Every row comes from one small tree of marks. The marks that hang from a mark follow it in brackets, in alphabetical order. Every link used is in the known rows. Which tree was each row made from?
Known rows:
sova[nuge[bebelap selavop zegi]]: [-1.68  0.87  1.21 -0.84 -0.75  0.28  0.50 -2.36  2.16  0.08 -0.73 -0.65
  0.93 -1.28 -5.17 -3.03  0.91  6.77  1.74  0.70  0.83]
selavop[lezo]: [ 0.74 -0.07  0.56 -0.32  0.34  1.21 -0.24  0.71  0.54  1.84 -0.74 -0.09
  0.29 -0.04  0.27  1.41  0.08 -3.01 -1.40 -0.01  1.11]
tolika[nuge[bebelap[sabevu] selavop[lezo] zegi]]: [ 0.25  0.85  2.40  0.57  1.12  1.96 -0.20 -3.47  3.57  1.69 -0.55  0.60
  0.29  0.56 -1.57 -1.10  1.25  4.33  1.03 -3.79  1.84]
tolika[nuge[bebelap zegi]]: [-1.53 -0.08  1.76 -1.41  0.45  0.65 -0.64 -1.43  0.76  2.11  0.64  0.52
  0.42 -0.90 -5.04 -1.66  1.42  3.93  1.17 -0.56 -0.47]
tolika[nuge[bebelap[sabevu] selavop[lezo]]]: [-0.36  0.41  2.31  0.34  1.18  2.63  0.10 -3.21  3.25  1.25 -0.95  0.59
 -1.58  1.35  0.03 -3.36  1.11  3.23 -0.48 -3.71  1.72]
nuge[bebelap zegi]: [-1.67  0.40  0.74 -1.38  0.62  0.57 -0.88 -1.86  0.58  2.14  0.57 -0.06
  1.79 -1.06 -3.79  0.60  0.55  2.65  0.94 -0.40  0.81]
sabevu[sova]: [-1.57 -2.15  0.13 -1.27 -0.12 -0.17  1.16  1.29 -0.48 -0.23  1.32 -0.38
 -0.26 -0.20 -0.28  0.57  0.58  0.41 -0.03  1.14 -0.14]
lezo[selavop[nuge[zegi]]]: [ 0.43  0.16 -0.34 -0.92  0.35  0.72  0.26 -1.10 -1.26  2.16  1.83 -0.58
  1.49 -0.58 -3.52  4.36 -0.01  2.20  0.99 -0.16  0.44]
zater[nuge]: [-1.10  0.43  0.71 -0.13 -1.12  0.20  0.01 -0.95  0.27 -1.29 -1.37 -0.41
 -1.70 -1.10 -0.87 -0.65 -1.16  2.06 -0.29  0.10 -0.50]
bebelap[sabevu]: [ 0.66  0.14  0.08  1.96 -0.05  0.23  0.66 -2.16  0.95 -0.49 -0.40  0.31
 -0.38  1.68  3.41  0.07  0.20 -0.40  1.19 -3.62 -0.34]
zater[nuge[zegi]]: [-0.88  0.61  0.91  0.19 -1.19 -0.38 -0.35 -1.30  0.50 -0.72 -0.96 -0.31
 -0.06 -1.99 -2.40  1.69 -0.80  3.14  1.02 -0.07 -0.47]
tolika[nuge[bebelap[sabevu[sova]] selavop zegi]]: [-2.08 -1.21  1.92 -0.26  0.71  0.42  1.08 -2.83  2.48 -0.16  1.48  0.33
 -0.18  0.50 -2.13 -1.91  1.92  7.95  2.48 -2.62  0.77]
sabevu[nuge[bebelap zegi]]: [-0.43  0.09  1.20 -1.02 -0.19  0.52 -0.85 -1.86  0.58  1.58  0.71 -0.63
  0.07 -2.17 -4.88  2.11  1.02  4.71  0.15  0.80 -0.02]
zater[nuge[bebelap[sabevu] selavop[lezo] zegi]]: [-0.87  1.67  2.06  0.49  0.34  2.29 -0.39 -4.58  3.52  0.67 -2.04 -0.59
 -0.02 -0.88 -1.38  0.81 -0.44  5.10  0.59 -3.50  2.64]
sabevu[nuge[bebelap selavop[lezo] zegi] sova]: [-0.95 -1.20  1.73 -2.20  0.29  1.59  0.00 -0.47  1.87  1.82  1.48 -1.31
  0.12 -2.53 -5.17  3.15  1.71  6.16 -0.82  2.46  2.43]
sova[nuge]: [-0.36 -0.15  0.36  0.42 -1.70  0.00  1.40 -0.14  0.26 -0.73 -1.23 -0.28
 -0.93  0.26 -1.14 -2.94  0.29  0.28  0.83  0.51 -1.30]
tolika[nuge[bebelap[sabevu[sova]] zegi] selavop]: [-2.58 -1.43  1.80  0.81  0.25  0.42  1.19 -3.32  1.93 -0.98  1.90 -0.18
 -1.81  0.49 -2.57 -1.11  1.83  5.30  3.34 -2.00  0.62]
tolika[selavop[lezo]]: [ 0.72  0.48  0.24  1.13  0.41  1.04 -0.33 -0.57  1.47 -0.27 -0.36 -0.79
 -1.14 -0.38 -0.17  1.28  0.05 -1.78 -0.26  1.06  2.39]
tolika[selavop[lezo[nuge]]]: [ 0.90  0.83  0.60  1.09  0.95  2.28  0.49 -3.06  1.72 -0.41  0.92 -1.48
 -2.30  0.06 -1.68  3.59  0.73 -3.28 -0.70  1.54  1.24]
lezo[nuge[bebelap[sabevu] selavop zegi]]: [-0.45  1.24  1.11  1.04  1.86  2.22  0.43 -7.18  2.83  0.10  1.50 -0.54
  0.34  0.67 -1.86  2.21  1.26  4.87  2.10 -3.19  0.69]
sova[nuge[bebelap zegi]]: [-1.93 -0.03  1.12 -1.28 -1.01  0.62  0.54 -1.96  0.80  1.51 -0.75 -0.37
  0.95 -0.87 -4.82 -2.08  0.89  2.98  1.64  0.26 -0.58]
tolika[nuge[bebelap[sabevu] zegi] selavop[lezo]]: [-0.20  0.76  2.15  1.58  0.74  1.80 -0.18 -4.11  3.16  1.00 -0.18 -0.01
 -1.23  0.70 -1.92 -0.23  1.42  1.69  1.89 -2.93  1.65]
selavop[nuge]: [-0.12 -0.33 -0.01 -0.05  0.06  0.06  0.18 -1.46  0.92 -0.26  1.93 -0.82
 -1.02  0.32 -1.31  2.61  0.07 -0.01 -0.28 -0.05 -1.17]

Which tree is each row?
[ 0.68  0.67  0.93  0.75 -0.01 -1.01 -0.15 -0.80  1.55 -1.34  0.37  0.41
  0.38 -0.71 -3.20 -1.00  0.99  6.46  1.94 -0.02  0.26] => tolika[nuge[selavop zegi]]
[-0.12  0.92  1.82  0.67 -0.30  2.02  1.11 -4.03  3.54  1.38 -1.90 -0.57
  0.78  0.80 -1.58 -1.49  1.02  3.42  1.68 -3.08  1.73] => sova[nuge[bebelap[sabevu] selavop[lezo] zegi]]
[-0.03  0.85  1.02 -0.52  0.13  0.53 -0.95 -2.56  1.85  0.17  0.98 -0.90
  0.12 -2.28 -5.40  1.09  0.95  8.87  0.36  1.12  1.47] => sabevu[nuge[bebelap selavop zegi]]
[-0.74  0.57  1.91 -0.21  0.63  1.59 -0.91 -1.76  2.17  1.71  0.12 -0.42
 -0.81 -0.69 -5.26 -0.39  1.22  2.09  0.79  0.48  2.03] => tolika[nuge[bebelap zegi] selavop[lezo]]
[-1.28  0.63  0.80 -2.15  1.59  3.48  0.18 -3.81 -1.82  3.97  1.55 -0.35
  1.38 -0.85 -5.77  2.35  0.80  2.21 -0.06  0.26  1.43] => lezo[nuge[bebelap zegi] selavop]
[ 0.32  0.70  0.62  0.85 -1.52 -0.97  1.00 -1.15  1.74 -1.69 -0.98 -0.52
  0.94 -0.63 -2.97 -1.51  0.36  5.50  2.61  0.69  0.15] => sova[nuge[selavop zegi]]
[-1.03  1.03  0.85 -0.85  1.74  1.74 -0.29 -5.05  1.98  0.66  1.85 -0.87
  0.59 -1.00 -5.28  2.16  1.11  5.37  0.79  0.44  1.15] => lezo[nuge[bebelap selavop zegi]]
[-1.30  1.08  2.06  0.27  0.52  3.01  0.03 -3.96  3.51  0.28 -2.21 -0.46
 -1.78 -0.18  0.25 -1.54 -0.55  3.89 -0.90 -3.31  2.52] => zater[nuge[bebelap[sabevu] selavop[lezo]]]
[ 3.23  1.10  1.17  2.60 -0.27  0.84  0.13 -2.77  2.97 -0.20 -0.64 -0.60
 -0.01 -0.06  0.76  4.26  0.87  3.68  0.73 -2.28  1.44] => bebelap[sabevu[nuge[selavop[lezo] zegi]]]
[-0.18  1.07  1.92  0.05  1.59  3.44  0.35 -5.94  2.10  3.40  0.65 -0.50
  0.61  1.02 -1.27  4.40  1.35 -2.26  0.04 -3.44  0.45] => selavop[lezo[nuge[bebelap[sabevu] zegi]]]
[-0.72  1.14  1.39 -0.51  1.77  3.07 -0.50 -4.73  2.12  1.81  1.51 -1.72
 -0.48 -1.00 -5.51  4.44  1.21 -0.55  0.09  1.09  2.02] => tolika[selavop[lezo[nuge[bebelap zegi]]]]
[-1.96 -0.87  1.30 -0.28  1.68  1.91  1.65 -5.67  2.46 -0.06  2.89 -0.91
  0.07  0.46 -2.12  2.78  1.77  5.27  1.99 -1.92  0.58] => lezo[nuge[bebelap[sabevu[sova]] selavop zegi]]
[-3.22 -0.76  1.62 -0.35 -0.11  0.80  1.00 -3.96  2.50 -1.34  0.14 -0.77
 -0.47 -1.04 -2.01 -0.10  0.09  8.65  2.13 -2.51  1.53] => zater[nuge[bebelap[sabevu[sova]] selavop zegi]]
[-3.86 -2.22  1.32 -2.48 -1.12  1.05  2.25 -0.27  0.24  0.74  0.34 -0.54
 -1.10 -0.40 -3.65 -3.81  1.20  2.26  0.18  1.53 -0.69] => sabevu[sova[nuge[bebelap]]]
[-2.04 -1.90  1.43 -2.54 -0.34  0.42  0.37 -0.71  0.05  1.36  2.05 -0.88
 -0.25 -2.29 -5.36  2.63  1.68  5.18  0.39  2.04 -0.05] => sabevu[nuge[bebelap zegi] sova]
[-2.26  0.80  1.65  0.33 -0.35  1.27 -0.08 -4.77  1.61  0.28 -1.13 -0.12
 -0.17 -0.52 -1.41  0.14 -0.45  4.23  1.76 -3.86  0.00] => zater[nuge[bebelap[sabevu] zegi]]
[-1.09  0.22  0.90  0.36  0.71  0.96 -0.03 -5.25  2.59  1.46  2.11 -0.72
  0.31  0.82 -1.50  3.50  0.87  2.12  1.70 -4.15 -0.64] => selavop[nuge[bebelap[sabevu] zegi]]
[-1.87 -1.52  2.50 -0.92  0.96  2.40  1.38 -1.57  2.94  0.88  0.53  0.37
 -1.74  1.15 -0.20 -2.81  1.79  3.63 -0.68 -2.24  1.63] => tolika[nuge[bebelap[sabevu[sova]] selavop[lezo]]]
[-2.50 -1.86  0.53 -1.76  0.98  2.25  1.60 -3.24 -0.28  3.07  3.01 -0.56
  0.92  0.63 -2.49  3.53  1.17  3.53  1.42 -2.85  0.98] => lezo[selavop[nuge[bebelap[sabevu[sova]] zegi]]]
[-2.96 -1.45  1.31 -2.12 -0.82  0.09  1.65 -1.13  1.43 -0.23  0.69 -0.91
  0.66 -1.26 -5.50 -2.38  1.39  7.48  1.93  1.74  0.79] => sabevu[sova[nuge[bebelap selavop zegi]]]
[ 0.39  0.45  1.55 -1.15  0.50  2.47 -0.97 -1.23  2.20  1.63 -0.37 -0.93
 -1.37 -1.97 -3.40  0.57  0.92  4.51 -2.62  1.45  2.42] => sabevu[nuge[bebelap selavop[lezo]]]
[ 0.20 -1.95  0.93  1.21 -1.00 -0.06  1.95 -1.07  0.42 -1.34  1.01 -0.52
 -2.32  0.46  2.12  1.99  1.20  2.14  0.59 -1.55 -1.27] => bebelap[sabevu[nuge sova]]
[-0.02 -2.00  0.72 -0.57 -1.20 -1.09  0.78  0.85 -0.33 -0.25  1.77 -0.88
 -0.20 -1.85 -3.16  4.19  1.46  3.77  0.82  2.10 -0.78] => sabevu[nuge[zegi] sova]
